Each row was made from one small tree. The marks that hang from a mark follow it in brackets, in the order of their numbers. Every link used is in the known rows. Write each row's tree.
Known rows:
Q_511{Q_670{Q_180 Q_732{Q_418 Q_822}}}: [ -8  15  11   0   9   6  -1  16  -4 -16  -4   3 -11  13  -1   1   4   1
   2  34   8   0  -6   4   2   1 -10   3   5  -1]
Q_670{Q_44{Q_512} Q_180 Q_888}: [  5  10   7 -14   0  -3  -5  14   2 -10   2  -5  -8   9  -3   3   7  -4
  -4  21 -10   3   0   8  -1  -4  -1  -2   2  -2]
Q_888{Q_512 Q_670{Q_44}}: [ -2   9  -5 -13   7   3  -7  20   1 -19   9 -13   7  10  -4   2  -3 -10
   0  22 -14  13  -8   3   7   8 -13   6  -4   0]
Q_180{Q_418{Q_732{Q_670{Q_888{Q_512{Q_511}}} Q_822}}}: [  8  11  -1   2  14  11   4  14   1 -17  10  -9   0   6  -1   6   4  -2
   7  -9  -4  12 -16  -1  -1   1 -15   5  -3   4]
Q_180{Q_418{Q_732{Q_670{Q_44{Q_512}} Q_822 Q_939}}}: [ 11   8   1  10  -5  14   7  12   2 -16   4  -1   3  15   3   2   4   2
   3 -15   1  -5  -9   6  -2   2 -21   2   2   0]
Q_201{Q_670{Q_180}}: [  1  12   5 -10  -5   3  -4  21 -10 -14   2  -8 -11   6  -4  -2  -2  -7
   0  24 -11  13  -9   4   5  -5 -15   1   7  -4]
Q_511{Q_670{Q_44 Q_180{Q_418{Q_732{Q_822 Q_939}}}}}: [  8  11   6   1  -4   9   3  16  -5 -18   0   2  -9  11   2   3   0   0
   0   9   2  -2 -10   8   1  -1 -13   8   3  -1]
Q_512{Q_511{Q_670{Q_180 Q_732}}}: [  3  12  12 -13   5  -1   0  17 -12  -9  -1  -9 -10   9  -3   5   5  -7
  -4  36 -16  10  -8   4  -1  -1 -14   7   5   2]
Q_512{Q_511{Q_670{Q_44 Q_180 Q_732{Q_418} Q_888}}}: [ -3  16  17 -11  16  -2  -2  17  -2 -15  -3   6 -20   8  -3   6   7   0
  -4  47   2   0  -5   4   1  -1  -1   2   0  -3]
Q_511{Q_670{Q_44 Q_180{Q_418} Q_732{Q_822 Q_939}}}: [  4  15   8  -5  -3   7   0  15   0 -17  -2   5 -14   8   0   3   2   0
  -3  28   4  -6  -5   8   2  -4 -15   5   3  -3]
Q_291{Q_732{Q_822 Q_939}}: [ -6   6   0   6  -2  11   2  18   4  -7   1  -8  -3  15   2   1  -4  -3
   6  -4 -16  -2 -13   5   0  -6 -28   5   6  -5]
Q_418{Q_732{Q_670{Q_888{Q_512}} Q_822{Q_180} Q_939}}: [  2   8  -8   6  16  11   1  18   0 -16   8   5   4  15   5   4  -1   1
  11   0   3   1 -18   0   1   8 -18   6  -1  10]
Q_291{Q_180 Q_732}: [ -5   5   4  -4   1   4  -2  19  -5  -7   0 -11  -9   8  -1  -2  -3 -12
  -3   1 -29   8  -7   4   5  -8 -16   7   4  -4]
Q_418{Q_732{Q_670{Q_180}}}: [  5   9   4  -1   1   8   1  21 -15 -17   0  -6  -9  11   1   2   2  -4
   6   6  -8   4 -11   3  -1   2 -13   6   6   1]
Q_291{Q_180{Q_418} Q_732{Q_939}}: [ -1   4   4  -1  -6  11   1  20  -2  -9   2 -10 -14   5  -1  -3  -1 -12
  -4  -5 -26   0  -8   6   7  -8 -22   6   4  -5]
Q_822{Q_180{Q_418{Q_732{Q_670{Q_44{Q_512}} Q_939}}}}: [ 13   4   0   0  -3  12   4  15 -10 -14   5  -1  -2  14   2   2   5  -1
  -4  -4  -9   0  -9   5   2   6 -17   2   0   2]
Q_180{Q_418{Q_732{Q_822}}}: [  5   7   7   1  -6  14   2  17 -11 -17   4 -13  -8   7  -1   3   2  -4
   3  -9  -6  12 -12   3   0  -5 -17   1   1  -5]
Q_418{Q_732{Q_939}}: [  2   3   7   2  -8  10   3  23 -12 -13   2  -9  -4  13   2   4   0  -5
   7  -2  -7   2 -14   5  -2   1 -24   2   5  -1]
Q_511{Q_670{Q_44 Q_732 Q_888{Q_512}}}: [ -1  12   7 -16   7  -6  -6  16   1 -17   3  -2  -1   6  -2   6   6  -4
  -3  21   1   7  -7   5   3  -2  -5   4  -3  -1]
Q_670{Q_732{Q_418 Q_822} Q_888}: [ -9  14  12   1   9   9  -2  17   2 -17  -1   2 -14   9  -1   3   5   2
   6  20  10  -1  -8   2  -1  -4 -10  -6   1  -7]
Q_512{Q_511{Q_670{Q_888}}}: [ -7  10  12  -6   9  -5   3  18  -7  -6   2 -11  -4   8  -2   4   4  -9
   0  20 -18   8 -15   4   0   1 -13   5  -1   3]
Q_418{Q_732}: [  3   5   9  -3  -6   8   0  21 -16 -14   2 -14  -5  10   0   4   1  -6
   4  -1 -11  12 -12   4  -1  -2 -16   2   3  -3]
Q_732{Q_670{Q_44 Q_888} Q_822{Q_180} Q_939}: [ -8  12  -2   4  14   7   2  20   2 -12   1  12  -8  16   3   2  -5   1
   6  23   1 -11 -14   3   2   5 -17   2  -1   3]
Q_201{Q_512}: [ -4   5   3  -4   0   5  -2  18 -10 -13   4 -14  -6   9  -2   0   0 -12
  -1   5  -5  14  -7   3   3  -3 -24  -4   3   2]
Q_180{Q_418{Q_732{Q_822 Q_939}}}: [  4   6   5   6  -9  17   5  18  -7 -16   3  -9  -7   9   1   3   1  -2
   6  -9  -2   3 -14   5  -1  -3 -25   1   3  -2]
Q_822{Q_180{Q_418{Q_732{Q_670{Q_888{Q_512}} Q_939}}}}: [  8   6  -3  -2   7  11   1  19  -8 -20  10  -2  -6   7   1   3   4  -4
   4  -6  -2   4 -16   1   5   6 -15   3  -4   5]
Q_732{Q_418 Q_670{Q_44 Q_180 Q_888} Q_939}: [-10  14   7   5  11   8   2  22   4 -19  -3  14 -20  14   0   0   1   2
   7  30  11 -18  -7   6   3   6  -9  -1   2  -2]

Which tree is each row?
[  4  15   6 -20   8  -6  -8  15   1 -18   2   1  -8   6  -2   5   6  -3
  -4  31   2   6  -4   6   3  -3   0   6  -1   0] : Q_511{Q_670{Q_44 Q_180 Q_732 Q_888{Q_512}}}
[-13  11   0   8  22  10   0  17   2 -11  -1   6 -11  15   2  -1  -1   3
   6   7  -6  -2 -13  -1   5   0 -11   1  -1  -3] : Q_291{Q_732{Q_418 Q_670{Q_888} Q_822{Q_180}}}
[ 12  11   9 -17   1   0  -2  12   1  -9   5 -11 -14   4  -6   5  10  -6
  -9  21 -17   8   0   7  -1  -6  -3  -2  -1  -3] : Q_670{Q_44{Q_512{Q_511}} Q_180{Q_418} Q_888}
[ -1  13   7 -12  10   5  -8  18   1 -20   3  -1 -15   6  -4   3   8  -1
   3  29  10   5  -2   3   3  -2  -3  -3   1  -2] : Q_670{Q_180 Q_732{Q_418} Q_888{Q_512}}
[ 10  13   7  -9   7   1   2  12   2 -10   4  -5 -11   7  -5   4   9  -4
  -6  17 -15   2  -2   6  -1  -1  -5   0  -1  -1] : Q_732{Q_670{Q_44{Q_512{Q_511}} Q_180{Q_418} Q_888}}
[  6  12   3 -14   7   1  -2  17   1 -12   4  -1  -2  12  -2   7   2  -5
  -3  39  -4   3  -6   6   1   4 -17  10   3   5] : Q_888{Q_512{Q_511{Q_670{Q_44 Q_180 Q_732{Q_939}}}}}
[  5  10   5  -2   1   7   3  12   8  -6   3  -2   4  17   0   7   4   0
  -1  21  -7  -1  -5   5  -6  -1 -25   0   5   0] : Q_670{Q_44{Q_512{Q_511}} Q_732{Q_822 Q_939}}
[ -6   9  10  -8   6  -2   3  19  -9  -8   0 -10  -2  12  -3   4  -1 -10
  -4  28 -17   8 -10   5   1   2 -17   6   0   1] : Q_512{Q_511{Q_670{Q_44}}}
[  3   5   2  -2   4  10  -1  19 -15 -12   3  -8  -3  13   2   3  -3  -2
   3   9 -10  13 -14   1   0   1 -16   3   1   2] : Q_418{Q_732{Q_822{Q_180}}}
[-18  13   5  17  13  13   7  20   7 -16  -1   9  -8  17   2  -1   0   2
  14  12  12 -15 -14   2   2   7 -20  -2   2   1] : Q_732{Q_418 Q_670{Q_888} Q_822 Q_939}
[ -4  14   8   1   4  14  -2  19   4 -18  -3  12 -17  15   0   3   0   5
   4  38  16 -11  -2   5   0   0 -16  -1   6  -5] : Q_670{Q_44 Q_180 Q_732{Q_418 Q_822 Q_939}}
[  2  13   3 -10  13   4  -3  15   6 -12   7  -8  -1   8  -3   8   4  -3
   5  19  -4  12  -9   0  -3  -4 -17   2   0   1] : Q_670{Q_732{Q_822} Q_888{Q_512{Q_511}}}
[  9  13  11 -14   9  -2  -2  11  -7 -14   4  -8 -19   0  -5   4  10  -9
  -9  21  -5  14  -6   4   2  -9 -11   1   0   1] : Q_201{Q_512{Q_511{Q_670{Q_180{Q_418} Q_732 Q_888}}}}
[  3   6   7  -9   0   2   1  15  -2  -5   4 -14   3  13  -4   5   4  -8
  -5  18 -20  10  -3   6  -2   1 -17   0   2   0] : Q_670{Q_44{Q_512{Q_511}}}
[  9  12  -1  -8   9   2  -4  18  -2 -22   5   2  -7   9   0   5   3  -1
   4   9   3   4  -8   4   1   1  -2   6  -1   2] : Q_418{Q_732{Q_670{Q_44 Q_180 Q_888{Q_512}}}}
[  6  16   7  -8   9   6  -5  17  -2 -20   3   4 -19   7  -5   1   0  -3
  -7  40  12  15  -2   1   5  -8 -17  -5   5  -4] : Q_201{Q_512{Q_511} Q_670{Q_44 Q_180 Q_732{Q_418}}}
[ 10  15   3 -14  -2   1  -9  17  -6 -20   3   1 -16   4  -3   1  -1  -5
  -7  27   7  16  -2   4   5 -13 -16  -3   6  -5] : Q_201{Q_512 Q_670{Q_44 Q_180 Q_732}}
[  0  11   2  11   6   9   5  19   4 -17   1   9  -5  14   5   5  -2   4
  11  -1   7 -11 -16   5  -3   1 -16   3   1  -1] : Q_418{Q_732{Q_670{Q_44 Q_888} Q_822 Q_939}}
[  9  13  12 -15  -6   5  -5  19  -1 -18   0   3 -27   2  -3   5   7  -2
  -3  26   1  -7  -3   8   0  -9  -8  -2   1  -9] : Q_670{Q_44 Q_180{Q_418} Q_732{Q_939} Q_888}
[ -3   7   2   0   0  15   1  19  -9 -11   3  -6 -10  11  -1  -1  -2  -5
   1  15  -9   2 -12   3   4   2 -25  -1   1   1] : Q_732{Q_822{Q_180{Q_418}} Q_939}
[ -1  15   4   0   7   8   1  16  -1 -16   1  -1 -17   5  -2   0   3  -2
   5  11  -3  -1  -9   4   2  -3  -9   1   1  -2] : Q_732{Q_670{Q_180{Q_418} Q_888} Q_822}
